In the rows, 128 means zero.
Known rows, with every step that occurs
gelo-buni-gupuz-virul-buriz-posuna:  69 100 133  73 226 152 139  83 149  89 109 128 123 137 196  90 132 133 162  99 153 122 128 179 160 147 176 118 152 141  98 178 164  90 188 122 132 202 144 154 101 124  88 127 219 181 184 117 147 131 145
taba-nugimal-vadus-gupuz-nure-buriz: 143 131 165 102 183 142 120  92 138 124 133 123 121 137 169 151 111  72 104 108 155 119 106 130 151 129 154  96 160 142 156 174 170 104 147 110 152 176 128 136 117 121 112 126 150 182 150 126 150 102 151
nure-buriz: 106 108 150  91 145 150 123 104 141 141 118 117 107 147 140 140 124 116 131 114 153 121 113 137 149 138 162 121 122 124 127 154 138 102 156 116 132 134 138 125 102  88 115 108 162 178 163 100 155 129 141
buni-gupuz-vadus-nugimal: 146 103 157  75 136 155 120 116 153 125 126 102 120 139 148 140 106  73 140 107 162 136 112 148 149 121 152  72 132 119 160 164 139 102 143 121 112 161 131 121 113 110 120 123 133 166 139 113 123 119 123
buriz-posuna: 106 104 146  83 154 147 127 119 146 133 114 119 110 154 134 122 118 118 121 114 161 129 112 133 152 135 158 130 124 122 106 169 131 105 158 123 112 142 137 126 102 107 131 110 167 175 165 103 149 128 139
vadus-nugimal: 135  99 158  92 130 151 114 127 141 151 129 106 111 152 115 147 107 101 123 120 173 141 107 114 144 125 149 101 104 111 138 160 127 115 140 115 116 136 129 125  96  99 132 108 124 165 149  97 143 134 129
nure-buriz-komuv-gelo:  85  98 142  75 150 145 133  95 161 132 105 126  99 136 147 129 126 136 131 104 160 104 109 161 153 128 159 128 132 130 141 148 160  91 176 129 120 154 138 138 106  92  94  99 190 176 175 106 147 119 152
komuv-gelo-buni:  95  91 148  81 152 152 126 101 139 127 112 136 119 140 147 127 120 134 136 105 154 129 115 152 153 134 163 128 130 127 126 157 150  97 172 118 129 149 135 138 103  96 109 116 167 173 175 106 149 123 145
dolarik-nugimal-vadus-gupuz-posuna: 158 135 167 101 172 143 116 131 137 109 131 131 120 145 162 146 106  79  95 116 163 126 109  95 146 119 148  90 144 124 122 171 157 112 139 120 142 175 126 130 126 140 142 127 127 180 154 119 147 108 140
virul-zamus: 110 110 146  82  96 153 117 131 139 131 115 122 108 155 135 129 110 136 145 110 173 132 117 115 150 122 157 109 113 113  96 150 118 111 155 126 121 127 140 117 103  97 120 111 153 190 170 102 149 142 142
gupuz-buni-gelo: 111 121 156  84 152 153 125 121 137 124 115 130 116 138 150 127 116 116 145 106 154 130 109 153 151 139 157  94 129 132 120 155 146  89 169 115 136 159 144 130 109  98 104 126 170 172 169 116 142 118 144
komuv-gelo-virul:  99 101 142  74 131 150 128 125 144 125 117 123 104 149 165 136 134 142 141 104 164 131 120 139 147 137 162 124 101 121 122 156 141  98 172 129 126 123 137 126 103 102 111 103 162 165 171 101 150 136 150
gupuz-buni-gelo-virul-buriz:  85 117 149  80 176 155 133 122 138  94 115 134 116 140 200 118 132 137 166 104 148 128 124 155 155 154 167 101 129 134 107 165 152  83 186 117 143 145 149 133 107  99  94 117 203 161 176 116 150 132 147
zamus-virul-buriz-komuv-gelo:  67 104 137  76 156 133 136 112 139 130  99 139 103 143 176 116 131 150 136 108 170 108 119 132 152 134 161 134 153 135 101 148 136  96 184 124 121 135 141 144 115 104  98 101 196 181 178 115 144 137 155
virul-buriz-posuna:  94 101 146  87 169 145 129 115 145 114 112 126 112 150 148 111 122 123 134 114 157 123 119 130 156 134 161 131 143 129 103 168 132 102 167 116 117 141 137 128 103 105 129 104 189 174 169 111 152 142 135
nugimal-dolarik: 137 105 153  98 127 152 116 120 136 145 127 109 112 155 128 153 114 106 110 122 160 140 109 104 144 133 149 113  98 105 128 145 119 117 142 109 135 134 134 123 102 114 140 104 130 163 149 106 145 136 133
nure-gupuz-virul-buriz-komuv-gelo-buni:  51  86 129  66 215 146 145  78 156 108 103 137 117 128 196  94 137 152 164  89 164 113 124 182 149 143 174 117 157 145 114 165 182  83 200 132 140 200 140 159 108 123  66 107 225 170 191 120 143 128 161
gupuz-nure-buriz-komuv-gelo-virul-zamus:  66 111 130  54 138 152 141  87 165  88  97 134 100 140 209 130 131 172 165  87 173  98 122 185 163 127 170 102 131 143 100 160 172  77 198 151 125 152 155 135 104  84  64  91 224 190 186 105 160 120 172
nugimal-taba: 131  98 153 100 120 153 113 124 132 149 126 102 110 158 124 147 114 105 111 112 170 144 113 103 146 129 149 112  89 113 120 148 117 112 140 111 139 133 132 125 100 105 136 104 131 165 152 101 144 131 131
dolarik-nugimal-vadus-gupuz-virul: 161 129 152 106 161 144 115 126 132 132 141 114 110 150 164 134 115  80 107 110 173 131 110  80 140 127 153  92 114 111 124 155 149 119 145 119 146 187 125 136 116 151 125 131 123 171 152 112 141 127 139
vadus-gupuz-virul-zamus: 108 122 139  79 136 145 119 127 140 129 125 119 104 157 163 131 125 130 144 106 181 134 121 109 140 123 158  97 124 114  76 157 144 109 168 137 137 166 139 126 107 132 102 137 162 189 177 112 151 150 162
gupuz-buni-gelo-komuv: 105 113 152  77 165 154 128 116 146 114 113 146 114 132 165 120 113 119 141 107 147 115 111 159 152 143 156 109 135 142 136 147 160  79 179 119 137 158 146 139 116 101  97 120 185 172 177 118 140 101 147
vadus-nugimal-vazo: 147  96 161  90 125 154 107 135 142 152 137  94 114 152  99 151 105  87 127 113 164 134 103 106 141 122 145  97 107 117 152 163 126 117 133 105 106 136 125 120 105  93 134 110 128 162 142  91 139 120 127
vazo-nugimal: 141 104 152  88 121 146 118 133 132 145 131 104 108 153 117 137 117 103 129 107 160 139 112 108 150 132 157 121 100 110 139 140 125 109 140 107 125 125 142 118 104 105 151 119 143 158 157 103 141 140 133
nure-gupuz-buni:  97 107 153  80 174 151 127 109 138 140 114 122 128 139 154 128 121 116 140 104 154 134 115 166 142 145 162  91 144 133 119 163 157  97 159 120 147 154 139 130 115 111 102 113 169 178 166 116 145 115 150
nugimal-vadus-gupuz-virul-buriz-posuna: 118 126 144  92 201 141 129 115 145 108 126 122 111 145 191 101 124 102 125 104 161 121 120 108 151 131 161 122 160 130 100 170 160 106 170 121 134 194 132 137 114 143 125 136 187 173 173 122 147 139 147
komuv-gelo-buni-gupuz-nure-buriz-virul-zamus:  44 102 137  56 162 155 142  56 161  65  96 127 116 131 230 124 134 158 187  75 165 103 126 234 171 125 173  86 161 154 102 170 193  77 201 141 145 192 152 144  96  92  46 110 223 197 190 120 162 115 175
buni-gupuz: 113 106 152  82 145 144 121 113 144 127 118 116 113 143 148 128 118 108 135 110 162 133 116 148 146 133 157 113 128 125 143 158 137 104 157 114 134 151 135 130 107 112 112 118 150 182 166 113 139 128 140
pata-virul-buriz: 100  88 145  96 143 147 124 111 138 128 121 123 112 156 143 124 119 133 134 108 164 130 127 114 143 134 168 137 116 119 102 143 120 102 168 116 150 145 136 126  98 106 114 110 173 178 175 115 159 149 144
dolarik-nugimal: 134 103 155  99 128 149 114 125 132 139 126 119 112 153 122 146 113 104 118 120 167 133 108 102 144 130 155 101 101 110 124 152 120 115 141 115 130 135 129 129 104 113 129 101 124 172 149 100 147 131 129
nugimal-vadus-gupuz-nure-buriz: 132 124 158  97 174 142 123  92 140 114 125 126 115 139 189 142 115  82 114 105 149 117 112 138 154 125 157 106 173 145 140 164 176  98 161 115 153 176 134 132 118 109 115 126 167 185 163 121 153 110 154
taba-nugimal-vadus-gupuz-posuna: 155 138 169  97 184 144 116 133 137 122 132 126 122 143 144 143 109  78  93 114 162 130 106 101 145 125 145  98 143 127 135 177 153 112 138 115 140 167 125 127 123 145 142 137 131 178 153 124 145 105 142
komuv-gelo-buni-gupuz:  87  94 148  71 164 149 130  91 147 110 112 133 120 132 173 118 122 126 145 100 154 128 118 185 153 134 164 119 147 134 144 162 166  92 176 116 135 172 134 146 106 104  94 121 172 180 180 120 139 115 148
taba-nugimal-vadus-gupuz-buni-gelo: 144 141 170  97 175 145 117 126 135 121 137 129 125 132 161 131 104  73 111 108 158 130 102 128 147 136 145  89 150 133 151 171 165 101 149 107 147 191 128 137 120 134 113 145 142 168 159 136 131 102 143
zamus-virul-buriz-komuv-gelo-buni-gupuz:  42  95 136  65 194 135 143  82 145  99  97 148 118 129 214  95 130 152 153  99 161 108 124 180 156 141 169 137 181 148 117 161 163  86 196 120 131 175 143 164 114 111  69 113 215 187 190 128 139 122 157
nure-gupuz-virul: 100 108 140  80 169 150 127 110 142 146 117 114 110 147 156 125 129 119 144 101 169 133 120 141 137 144 166  99 116 127 106 160 144 105 164 128 142 167 138 132 109 122 100 114 164 176 168 105 143 133 153
taba-nugimal-vadus: 156 119 163 105 132 149 114 130 131 150 133 112 117 144 116 133 105  85 104 113 163 132 103  94 149 133 150 116 101 114 158 155 117 120 127 103 131 144 125 124 111 117 142 117 117 170 145 107 137 113 123

Rows
150  98 154  97 111 150 113 131 129 148 137  89 109 160 120 145 114  96 116 104 167 148 114  94 150 130 150 116  77 107 136 138 120 113 127 101 137 129 139 120  99 110 158 112 131 148 148 103 138 134 126 | vazo-nugimal-taba
156 104 155  96 119 149 114 131 134 144 137  96 111 157 122 150 111  96 113 113 157 146 109 100 147 134 150 113  88  99 139 138 122 116 129 100 133 126 141 118 101 122 162 114 130 146 146 106 139 143 128 | vazo-nugimal-dolarik
 89 110 144  94 152 140 126 121 121 139 111 131 112 154 167 128 129 130 135 118 161 125 122 107 147 144 163 131 144 128  86 151 113 110 163 110 132 117 140 133 112 101 119 109 171 183 164 108 151 144 144 | zamus-virul-buriz
 96 106 148  80 203 139 138  61 157  94 114 146 118 124 213 121 116 110 123  90 149 100 110 182 165 121 161 125 195 156 154 165 211  80 190 124 145 214 137 156 118 109  83 124 206 182 184 130 148  93 165 | nugimal-vadus-gupuz-nure-buriz-komuv-gelo-buni
 91 119 156  76 174 150 130 109 141 121 112 133 121 132 173 120 116 113 149 100 155 129 113 184 144 147 161  86 153 143 120 168 164  87 170 121 145 177 141 135 114 104  88 119 180 175 175 124 136 110 153 | nure-gupuz-buni-gelo
155 129 155 101 172 143 115 127 133 146 143 110 112 147 148 135 118  79 104 109 172 135 108  87 140 132 150 101 114 113 138 164 147 119 142 114 144 181 124 134 114 149 124 142 126 169 152 116 140 123 143 | taba-nugimal-vadus-gupuz-virul
105 118 155  77 184 143 126 115 146 108 123 151 114 133 187 127 113 104 128 110 149 121 112 156 144 140 151 110 165 143 135 160 185  80 185 120 143 176 140 145 119 118  96 137 184 173 182 135 141 109 162 | vadus-gupuz-buni-gelo-komuv
 86  92 143  79 153 140 132 109 155 115 107 130 104 137 152 111 126 140 140 106 165 113 115 137 153 122 158 127 141 129 135 147 146  93 180 121 120 146 135 138 107 102 102 100 193 169 175 115 145 139 145 | virul-buriz-komuv-gelo
 87  93 135  67 142 144 134 115 155 123 113 125  99 145 167 123 132 150 133 102 170 119 116 141 150 135 158 133 104 121 130 157 151  92 182 135 116 139 139 135 104 107  97  99 179 163 175 103 146 133 153 | buriz-komuv-gelo-virul
166 123 159  95 150 137 118 120 132 118 138 112 115 145 165 137 108  68 114  98 154 134 111 107 154 120 153 108 152 131 153 153 161 104 144 104 145 169 138 124 120 129 151 137 147 164 158 126 138 124 146 | vazo-nugimal-vadus-gupuz-nure
146 108 161 104 140 153 111 123 135 153 135 104 117 153 108 162 111  96  98 122 165 142 104 100 142 137 144 100  83 103 138 159 113 122 127 103 135 128 128 128  99 126 140 106 113 158 135 107 143 127 128 | taba-nugimal-dolarik
 96 103 142  81 171 145 134  81 154 121 106 126 105 139 154 138 122 120 133 104 158 107 109 160 161 129 162 112 140 143 135 154 160  86 176 126 134 161 147 138 109  90  93 101 196 182 166 106 157 114 152 | gupuz-nure-buriz-komuv
 97 118 147  76 160 157 129 125 139 111 118 129 112 142 183 127 127 131 153 104 152 132 117 157 151 152 163  99 112 128 110 164 152  86 178 123 137 149 149 129 108 102  96 119 180 163 173 108 146 122 148 | gupuz-buni-gelo-virul
 78 103 139  75 157 142 136 116 152  94 114 133  97 143 192 106 129 140 154 106 162 118 119 137 153 144 163 130 125 131 123 166 148  86 189 123 123 156 144 138 104 102  93 100 202 159 181 116 145 143 144 | buni-gelo-virul-buriz-komuv
130 128 160  85 175 143 125 119 146 103 128 149 117 128 200 112 102  89 118 106 146 114 107 139 149 135 149 116 168 144 158 155 186  85 173 114 147 190 136 142 129 124 105 140 172 173 179 136 132  95 151 | nugimal-vadus-gupuz-buni-gelo-komuv
154 123 166 104 152 138 112 127 131 141 142 118 118 146 139 140 105  73  93 115 164 136 104  89 141 127 143 116 135 117 157 169 142 122 133 105 137 160 119 129 114 138 138 132 114 170 149 123 139 119 135 | taba-nugimal-vadus-gupuz
 67  97 132  68 191 142 140  97 161 118 103 125 105 133 178 102 137 144 158  92 174 112 121 166 143 136 168 103 146 140 114 158 168  88 192 137 136 185 137 146 110 124  73 102 213 169 183 120 142 134 162 | nure-gupuz-virul-buriz-komuv-gelo
116  93 148  74 161 156 129  92 144 108 116 125 128 133 172 119 116  91 148 101 140 134 119 167 155 136 163 105 153 131 143 163 150  90 164 118 126 170 139 131 118 109 109 131 164 174 159 120 130 113 130 | gelo-buni-gupuz-vadus
 99 111 141  83 183 149 128 107 147 115 116 114 110 140 173 115 134 122 161 104 163 128 125 143 149 138 168  97 130 130 123 154 142  98 174 117 144 169 140 137 107 124  93 125 185 179 170 116 144 144 143 | buni-gupuz-virul-buriz
 85  98 142  77 149 150 129 120 145 109 114 128 107 146 185 123 138 147 153 106 159 126 127 136 150 139 167 126 121 126 117 157 143  95 181 123 131 120 137 128 103 100 107  98 185 163 173 107 154 146 147 | komuv-gelo-virul-buriz
146 122 158  97 163 139 120 111 134 117 128 125 117 144 174 140 109  79 110 107 158 130 110 114 151 117 153 105 165 136 139 160 160 103 156 114 148 172 131 131 120 123 128 130 147 181 161 125 146 117 150 | nugimal-vadus-gupuz-nure
132 107 149  74 138 151 125 112 150 121 116 114 117 139 156 128 116  83 143 103 151 132 116 149 150 127 158  95 142 124 145 156 136  96 154 121 123 155 137 120 120 108 120 128 152 175 152 118 128 120 131 | buni-gupuz-vadus
 41  99 135  65 207 137 147  66 145  86  92 153 123 126 228 106 131 152 158  94 159 105 125 201 164 136 172 119 198 165 114 165 175  73 207 123 142 186 149 168 118 106  58 111 233 194 188 134 144 110 168 | zamus-virul-buriz-komuv-gelo-buni-gupuz-nure
 71 100 139  72 200 152 136  87 149  95 108 131 120 130 196 103 136 139 171  95 158 123 128 180 156 140 176 107 149 141 124 156 169  86 194 120 146 191 140 153 105 118  75 130 208 178 186 119 143 131 152 | komuv-gelo-buni-gupuz-virul-buriz
165 126 149  93 154 141 118 133 131 138 146  98 106 148 162 126 118  80 121  98 164 137 113  86 145 128 157 115 116 110 135 143 154 113 143 109 142 180 138 125 117 142 146 150 142 157 161 116 133 139 143 | vazo-nugimal-vadus-gupuz-virul
165 118 160  97 133 136 115 134 132 134 146 107 111 148 152 128 108  71 108 105 156 138 109  89 146 125 151 128 134 114 157 148 149 116 134 101 135 157 132 121 116 131 163 141 130 159 159 121 132 135 136 | vazo-nugimal-vadus-gupuz
 51 108 126  51 171 156 143  70 169  92 100 132 108 127 206  98 130 165 178  83 172  98 123 213 161 132 175 105 140 139 111 157 188  80 201 145 130 213 150 154 103 103  40 122 228 198 198 114 145 114 166 | nure-buriz-komuv-gelo-buni-gupuz-virul-zamus
118 111 152  89 167 138 120 104 135 123 122 127 114 150 158 151 119  99 118 113 159 136 114 130 146 123 154 101 157 136 119 164 159  98 168 120 146 158 135 132 112 123 117 123 158 180 164 123 152 131 160 | vadus-gupuz-nure
149 131 168 101 178 145 115 124 129 141 140 120 131 138 146 138 108  77 100 111 158 133 103 110 145 133 146  94 141 120 148 167 156 111 138 104 146 163 127 133 120 139 122 142 129 172 150 128 140 106 140 | taba-nugimal-vadus-gupuz-buni
 70  91 131  73 214 147 139  81 153  98 111 127 116 131 189  92 130 134 163  99 160 118 123 166 157 141 172 121 140 136 127 161 163  86 192 119 140 201 145 158 105 124  73 124 213 178 183 119 143 134 145 | gelo-buni-gupuz-virul-buriz-komuv
 66  92 134  75 216 139 138  88 153 104 116 138 112 135 194 106 136 142 145  99 164 117 122 149 149 131 165 125 162 135 113 161 187  86 204 130 138 204 137 158 107 135  78 131 214 167 191 129 150 139 165 | vadus-gupuz-virul-buriz-komuv-gelo-buni
147 116 159 100 144 138 116 128 135 133 135 121 113 147 160 129 111  82 103 113 159 134 109  95 143 124 148 125 148 119 143 156 147 115 146 110 137 160 125 126 116 125 140 133 131 174 162 121 141 128 140 | nugimal-vadus-gupuz
 60  88 141  65 205 143 143  65 161  72  97 146 123 121 205 104 122 138 161  91 154 109 122 206 168 123 169 110 182 160 150 163 186  71 205 121 143 195 143 162 111 107  64 111 228 183 187 134 145 115 158 | virul-buriz-komuv-gelo-buni-gupuz-nure
133 135 163  92 169 144 122 122 138 113 130 133 119 135 183 121 107  84 121 104 151 128 106 133 148 131 149 100 166 133 138 162 172  96 162 111 147 190 134 133 123 121 112 146 156 172 171 134 133 109 148 | nugimal-vadus-gupuz-buni-gelo
 96  93 149  80 170 148 126  94 140 115 118 128 123 138 166 120 117 115 141 107 152 136 119 166 151 140 163 121 138 130 145 167 151  99 166 111 138 167 136 142 104 110 102 123 162 181 172 116 142 122 138 | gelo-buni-gupuz
 72  93 131  61 191 148 140  84 160 110 108 128 111 127 181  99 131 142 153  90 169 115 118 189 154 135 169 115 131 135 140 157 176  83 195 132 133 209 142 158 108 125  64 129 201 178 186 116 137 115 158 | buriz-komuv-gelo-buni-gupuz-virul
 61  99 145  59 224 147 144  87 166  68  94 151 123 121 194 100 127 147 156  96 155 107 123 199 164 128 166 110 176 152 130 170 184  73 198 127 133 193 143 156 115 112  79 118 228 184 191 131 146 110 153 | virul-buriz-komuv-gelo-buni-gupuz-posuna
162 113 160 107 117 150 114 130 131 134 130 117 115 147 136 135 103  85 108 114 164 127 105  87 149 125 153 105 106 111 144 149 119 120 129 109 133 150 126 126 113 115 143 106 112 172 145 101 140 117 119 | dolarik-nugimal-vadus
146 125 147  96 164 142 119 123 135 137 135 115 108 148 164 127 122  89 116 107 166 132 113  91 142 128 155 114 126 117 123 154 153 112 155 119 144 184 131 130 116 138 123 144 143 174 165 114 142 132 148 | nugimal-vadus-gupuz-virul
141 135 168  90 184 143 121 120 141 111 135 145 122 126 182 123 100  78 107 108 151 117 102 134 146 139 144 105 155 141 169 167 180  92 159 110 147 188 130 146 127 136 105 140 155 168 166 140 131  84 147 | taba-nugimal-vadus-gupuz-buni-gelo-komuv
141  88 159  72 154 161 117 106 150 118 132 105 133 133 146 134 101  66 151  98 144 133 110 160 152 125 154  80 149 130 170 175 154  97 145 110 106 176 129 129 117 100 113 131 149 162 141 107 123 100 121 | gelo-buni-gupuz-vadus-nugimal-vazo
 89 101 143  86 167 150 133  82 146 114 109 107 106 147 171 152 137 123 150  96 157 115 117 159 160 132 164  99 124 139 113 160 157  93 175 128 142 154 147 128  99  93  93  98 186 176 162 102 170 130 159 | gupuz-nure-buriz-virul
 60  91 141  62 186 146 140  63 165 102 105 135 114 123 189 110 125 137 147  95 153 103 115 214 159 136 168 127 157 145 157 162 189  80 190 125 131 195 139 155 104  93  64 112 207 183 187 121 143 103 154 | nure-buriz-komuv-gelo-buni-gupuz
168  94 160  83 121 159 111 133 147 149 135  94 119 148 107 152 101  64 136 106 153 134 103 109 145 116 146  80 125 116 152 163 125 109 131 114  96 137 128 109 118  95 142 118 132 154 128  95 128 112 119 | gupuz-vadus-nugimal-vazo
148 139 168 101 160 144 117 124 133 108 134 134 122 135 180 133 101  74 115 110 157 126 103 124 149 129 149  80 151 128 136 164 170 102 151 113 150 197 130 139 123 131 115 135 136 169 161 131 134 105 141 | dolarik-nugimal-vadus-gupuz-buni-gelo
